What can hang from each mark:
D: E Y
Z: E Y
F: K
C: E
Y: C D Z
E: C D
K: F Y

In the rows, zero is written as 128.
Known rows, with every way that one mark hangs from another:
K{Y}: [116  93 167 128 132 143 135 146 130 123 101 143  97 133 117 175 133]
F{K{Y{D Z}}}: [134 107 153 139 100 138 121 159 129 148 124 160  71  53  97 164 133]
Z{E{D} Y{C}}: [ 67 128 161 120 128 141 149  67 117 122 170 156 163 124  92  63 130]
D{E Y{C Z}}: [ 83 158  59  55 114 109 117 112 128 166  87 162 154  89 169 140 135]
Z{E Y}: [ 84 131 189 144 129 141 173 105 108  97 110 175 134 128  92 103 129]
D{Y}: [ 72  76 142 106 138 130 149 119 120 151 100 180 136 120 140 187 146]
Z{E{C D} Y}: [ 77 108 213 124 140 175 150  55 104 117 145 182 153 129 108  68 142]
F{K{Y{C D}}}: [122 107 165 135 130 125 116 130 156 147 180 121  85  70  84 161 146]
Z{E}: [ 90 127 152 150 110 141 159 102 119 103  95 167 127 128  92 147 131]
Z{E{C D{Y}}}: [ 75  86 169 114 146 159 131  46  93 150 126 189 162 127 139 128 163]
K{F Y{D}}: [104  92 165 154 147 159 108 166 131 106 153 144 110  89 117 185 134]
D{E}: [ 85 145 137  91 112 143 144 112 144 115  77 173 140 128 145 164 131]
K{Y{D}}: [121 104 168 116 136 154 123 127 129 132 135 147 105  97 106 159 147]
D{E{C} Y}: [ 84 125 153  68 151 148 125  84 125 151  85 179 150 122 180 164 160]
D{E{C} Y{Z}}: [ 92 140 109  59 126 143 118  99 115 162  62 186 144  95 181 145 147]
F{K{Y}}: [120  78 191 157 120 130 143 162 140 129 110 153  71 116 104 195 132]
C{E{D}}: [ 75 114 138 113 107 149 134  93 151 147 128 186 159 112 129 140 138]
E{D}: [ 70  78 153 107 112 159 145  99 137 132 129 181 143 127 122 156 134]

Rows:
[114 137 173 118 159 178  85 131 135 105 136 142 124  91 155 162 148]
K{F Y{D{E{C}}}}
[108 171 118  64 109 168 110  86 139 140 100 173 136  60 142 117 143]
Y{D{E{C}} Z}
[105 108  90 146 123 129  99 189 139 115 132 116 101  89 120 158 107]
K{F Y{C Z}}
[125  93 195 148 125 141 130 144 141 138 145 154  79  80  93 182 147]
F{K{Y{D}}}
[ 96  92 133 154 148 131 109 173 148 105 153 108 109 117 118 176 121]
K{F Y{C}}
[ 90 160 109 103 122 129 116  86 177 150 173 136 150  63  96 124 148]
Y{C{E} D}
[ 81 178 147  62 139 140 132  86 150 129 163 150 160  84 123  85 142]
Z{Y{C D{E}}}
[110 101 145 167 124 173  94 129  94 109 122 156 120 104 129 122 123]
K{F Y{Z{E{C D}}}}
[108  92 119 157 117 145 113 201 121 107  96 147  95  97 130 179 108]
K{F Y{Z}}
[ 88 176 110  70 120 138 118  81 162 132 148 140 154  84 124 130 145]
Y{C D{E}}
[122 170 128  78 136 138  98 104 150 137 144 122 131  96 130 131 147]
K{Y{C D{E}}}
[110 121  94 135 127 138  86 171 138 125 168 116 108  53 111 144 120]
K{F Y{C D Z}}
[111 152 134 123 108 166 125  74 113 128 119 166 122  60  90  99 142]
Y{D Z{E{C}}}
[ 84 106 177 129 123 172 136  51 116 121 129 174 146 128 110 114 145]
Z{E{C D}}
[ 84 143  57  92 115 101 114 117 143 184 114 158 152  70 140 135 139]
D{Y{C{E} Z}}
[ 94 160  64 106  92 113 121 121 166 153 117 142 137  72 110 119 121]
Y{C{E} Z}
[137 157 109 136 100 113  95 140 163 171 157 131  95  29  92 130 135]
F{K{Y{C{E} D Z}}}
[ 94 120 135 123  98 170 128  68 105 133 108 181 139 100 114  96 132]
Y{Z{E{C D}}}
[ 95 141 213 126 151 171 147  61 112 112 155 166 136  88  85  71 153]
Z{E{C} Y{D}}
[ 58  73 116  78 138 128 125  82 132 172 161 164 165 117 143 149 150]
E{D{Y{C}}}
[116 121 140 107 141 138 108 115 146 141 172 113 111  88  96 139 146]
K{Y{C D}}
[135 171 110 100 100 120  97 136 148 155 131 135  97  49 121 137 133]
F{K{Y{C D{E} Z}}}
[116 156  78 143 122 130  74 163 152 138 166 121 126  40 115 132 125]
K{F Y{C{E} D Z}}
[ 99 126  77 139 114 135  77 156 145 142 156 135 141  82 139 128 115]
K{F Y{C{E{D}} Z}}
